Each row was made from one small tree. Brackets hold a mark, then the marks that hang from it, in alphabetical order. Every link used is in the known rows. Write each row's tree.
Known rows
[moga tokup [valo mafivus]]: [-1.11 -0.07  1.24  0.66  7.06 -0.45 -2.59  2.39  1.22  1.31  0.62  0.43
  0.46 -1.44 -0.88  0.49 -2.19 -2.89 -2.54  0.37  3.81 -0.24]
[sepus [mafivus fotata]]: [-1.17 -0.52 -0.81 -1.56  3.75 -0.40 -1.49  2.17  0.17 -1.38  1.07 -0.92
 -1.48 -1.38 -0.07 -1.32 -1.22  0.87  1.66 -0.65 -0.77 -0.78]
[valo mafivus [moga tokup]]: [-1.22 -0.34 -0.50  1.89  6.73 -1.00 -4.25  0.02  3.96 -0.91 -0.17  0.32
  1.64 -2.35 -0.91  0.70 -1.57 -2.18 -2.14 -0.51  1.86 -0.24]
[fisusor [mafivus fotata pogi [valo moga]]]: [-0.82  0.90  0.00 -3.59  2.95 -1.21 -0.09  0.03 -1.38  1.20  0.45 -2.33
 -1.86 -3.91  0.05 -1.71 -2.01 -0.43 -0.37  0.14  1.60 -1.01]
[fisusor [mafivus pogi [valo [moga tokup]]]]: [-0.78 -0.05  0.03 -2.04  3.41 -0.93  0.46 -0.55  0.33  1.81 -0.95 -1.34
 -0.73 -4.66  0.00 -1.33 -1.54 -0.73 -1.50 -0.05  2.56 -0.29]
[mafivus fotata pogi valo]: [ 0.96  0.10  1.38 -1.84 -1.18 -0.27  0.37  1.63 -3.06  0.86  2.21 -3.10
 -1.48 -2.33 -0.70  0.41 -2.92 -1.08 -0.09 -0.25  0.98 -1.64]
[tezek [mafivus fotata] povez]: [ 0.19  1.71 -1.61  1.04  3.80  1.36 -0.25  0.54 -0.88 -0.33  1.38 -1.99
 -0.22  0.19  0.23  2.64  0.91 -3.50  0.56 -0.19 -0.57 -3.40]
[tezek [mafivus fotata pogi] [povez [valo moga]]]: [ 0.32  2.02 -0.56  0.39  3.88  0.96  0.33 -0.82 -0.19  1.10  0.61 -1.38
 -0.78 -1.66 -1.12  4.08 -0.09 -1.71  0.16 -1.19  0.74 -3.39]
[tezek [mafivus fotata pogi valo] povez]: [ 0.56  1.02 -0.96  1.04  2.14  1.69  0.69  0.92 -1.81  0.64  1.45 -3.21
 -0.56 -1.84 -0.03  3.61 -0.44 -3.91 -0.14 -0.43  0.67 -3.77]
[fisusor [mafivus fotata pogi]]: [-0.37  1.72 -0.57 -3.37  2.12 -2.11  0.79  0.89 -1.50  1.77  1.79 -2.63
 -2.76 -1.93  0.81 -2.52 -0.33 -0.32  0.36  0.20  0.32 -0.98]
[valo mafivus]: [-1.78 -0.22 -1.58  1.57  2.42 -0.31 -2.51  1.04  1.13 -0.72  1.31 -1.25
  0.21  0.14  0.62  1.42 -0.43 -2.12 -0.51  0.68  0.42 -0.16]
[povez [tezek [mafivus pogi valo]]]: [-1.08  0.55  1.85  0.18  0.17  1.05  0.68  0.64  0.09  1.31 -0.23 -1.47
  1.39 -0.26  0.07  2.52 -0.94 -2.04 -1.89 -2.18 -0.30 -0.71]
[sepus [povez [valo [mafivus pogi]]]]: [-1.12 -1.10  0.31  0.29  0.97 -0.01 -0.27  1.53  1.80  0.25  1.04  0.18
  0.53 -1.44 -1.73  1.80 -1.78 -0.79  0.41 -0.43  3.10  0.63]
[mafivus [valo [moga tokup]]]: [-0.13 -1.47  1.34  0.14  3.07  0.87 -1.42 -0.91  0.91 -0.59 -1.80  0.56
  1.87 -3.31 -1.51  0.65 -2.76 -1.02 -1.74 -0.25  2.46 -0.15]
[tezek [mafivus fotata pogi] [povez [valo [moga tokup]]]]: [ 0.69  1.83 -0.17  0.74  5.25  0.67  0.19 -0.65  0.36  1.34  0.68 -1.26
 -0.27 -2.02 -1.41  3.74 -0.29 -2.37 -0.34 -1.31  1.21 -3.47]
[valo [mafivus fotata pogi] [moga tokup]]: [-0.15  0.70  0.06  0.66  5.88 -2.11 -3.87  1.31  2.62  0.01  1.95 -1.50
  0.00 -2.80 -1.17  0.13 -2.17 -2.26 -1.82 -1.14  1.51 -1.33]
[povez tezek [valo [mafivus fotata] moga]]: [-2.63  1.02  2.00 -1.00  4.14 -0.01 -2.82 -0.66  1.80 -0.44 -0.37  0.76
  1.90 -0.22 -1.87  2.86 -2.70 -0.05 -0.34 -1.69  0.45  0.23]
[tezek [povez valo]]: [ 0.29  0.39 -0.76  1.03  1.07  1.47  0.90 -0.86  0.01 -0.17 -0.78  0.81
  0.70 -0.82 -1.08  2.84  0.42 -0.45  1.68  0.27  1.07 -0.90]
[tezek [mafivus fotata pogi [valo moga]] povez]: [ 0.50  1.17 -0.80  0.80  2.85  1.66 -0.07  0.23 -0.99  0.37  0.61 -2.59
 -0.34 -2.66 -0.55  3.62 -0.70 -3.32 -0.49 -0.88  0.92 -3.72]

Write each row's tree
[-0.30  0.55 -1.21  1.63  2.21  1.00 -0.61 -0.77  1.33 -0.18 -0.68  0.41
  0.57 -2.03 -1.30  3.60 -0.03 -0.76  0.91 -0.21  1.59 -1.09]	[tezek [povez [valo [mafivus pogi] moga]]]
[-1.26 -1.76  1.30 -1.94  1.14  0.43 -0.25  4.96  0.89 -0.84  1.50 -1.73
  0.05 -3.87 -1.68 -0.23 -3.63 -0.65  1.27 -2.65  1.75 -0.14]	[sepus [mafivus fotata pogi valo] [povez tezek]]
[-1.12  0.62  1.95  0.09  0.67  1.00  0.14  0.17  0.72  1.09 -0.80 -1.04
  1.56 -0.88 -0.27  2.47 -1.18 -1.63 -2.13 -2.48 -0.13 -0.70]	[povez [tezek [mafivus pogi [valo moga]]]]
[-0.35  0.70  1.55 -0.23  6.48 -1.27 -2.33  3.35  0.22  1.97  2.09 -0.79
 -0.64 -1.80 -1.09  0.12 -2.64 -2.94 -2.31 -0.07  3.56 -0.98]	[moga tokup [valo [mafivus fotata pogi]]]
[-0.14  0.90 -1.09  1.07  2.63  0.74 -0.91 -0.40  0.74 -0.40  0.04 -0.04
  0.22 -1.84 -1.41  3.24 -0.43 -0.91  1.24 -0.14  1.32 -1.48]	[tezek [povez [valo [mafivus fotata pogi] moga]]]
[-1.53  1.24  3.23 -1.07  6.38  0.26 -1.30 -1.53  2.00  0.81 -1.04  1.07
  2.44 -0.45 -2.24  2.65 -2.37 -0.80 -1.75 -2.63  0.68 -0.76]	[povez [tezek [mafivus fotata]] [valo [moga tokup]]]
[-1.06 -1.26  0.55 -2.31  3.45 -0.54 -0.75  2.71  2.13 -0.42  0.99  0.07
 -1.25 -4.18 -2.67 -0.17 -3.10  1.83  1.76 -2.19  2.53 -0.16]	[sepus [mafivus fotata pogi] [povez [valo moga]]]
[ 0.37  1.90 -0.68  0.56  3.12  0.99  1.11 -0.12 -1.04  1.42  1.46 -1.98
 -1.00 -0.80 -0.65  4.10  0.24 -2.34  0.49 -0.74  0.48 -3.43]	[tezek [mafivus fotata pogi] [povez valo]]
[-1.48  1.74  2.94 -1.54  3.30  0.29 -0.46 -1.42  1.10  1.46 -0.71  0.24
  1.09 -0.57 -1.86  3.23 -1.96  0.33 -1.26 -2.91  0.15 -0.83]	[povez [tezek [mafivus fotata pogi]] [valo moga]]
[-1.40  1.23  0.55 -1.24  2.53 -0.37 -2.05  2.80 -1.39  1.39  1.88 -1.18
 -2.02 -0.72 -0.30  1.08 -1.94 -1.04 -0.88  0.37  2.23 -0.78]	[moga [valo [mafivus fotata pogi]]]
[-0.71 -1.43  0.89 -1.88  4.80 -0.84 -0.82  2.89  2.68 -0.23  1.08  0.18
 -0.79 -4.55 -2.92 -0.47 -3.29  1.21  1.27 -2.35  2.99 -0.27]	[sepus [mafivus fotata pogi] [povez [valo [moga tokup]]]]
[-0.57  0.14  1.38  0.57  5.81 -0.83 -1.85  2.79  1.08  2.24  1.07 -0.17
 -0.19 -2.03 -0.92  0.60 -2.08 -2.69 -2.80 -0.11  3.94 -0.45]	[moga tokup [valo [mafivus pogi]]]
[-0.69 -1.05  1.14 -0.64  1.41  0.41 -0.30  0.03  2.16 -0.33 -0.71  1.89
  1.13 -1.92 -2.55  1.01 -1.92  0.69  0.42 -0.90  3.03  0.88]	[sepus [povez [valo moga]]]
[-0.47  0.71  0.34 -3.24  4.30 -1.50 -0.21  0.19 -0.86  1.39  0.56 -2.22
 -1.44 -4.23 -0.23 -2.04 -2.28 -1.04 -0.86  0.00  2.01 -1.11]	[fisusor [mafivus fotata pogi [valo [moga tokup]]]]
[ 1.38 -0.01  2.10 -1.61  1.91 -0.74 -0.82  0.91 -1.04  0.75  1.23 -2.01
 -0.49 -4.04 -1.80 -0.10 -3.69 -1.12 -1.29 -1.09  1.99 -1.72]	[mafivus fotata pogi [valo [moga tokup]]]
[-1.65  0.36  1.68  0.20  1.32  1.46 -0.10  0.28  0.25  0.39 -0.67 -0.89
  2.04  0.34  0.06  2.39 -0.97 -2.25 -1.62 -1.71 -0.41 -0.52]	[povez [tezek [mafivus valo]]]
[ 0.43 -0.73  1.19 -0.39 -1.28  0.44  0.25 -0.42 -0.17  1.03 -1.06 -0.91
 -0.12 -4.05 -1.17  1.39 -2.28  0.27 -1.52 -0.96  2.10 -0.44]	[mafivus pogi [valo moga]]
[-2.85  0.55  1.80 -0.15  3.53  0.35 -2.34 -1.20  2.60 -0.17 -1.39  1.36
  2.40 -0.51 -1.74  3.34 -2.14  0.17 -0.77 -1.74  0.84  0.79]	[povez tezek [valo mafivus moga]]
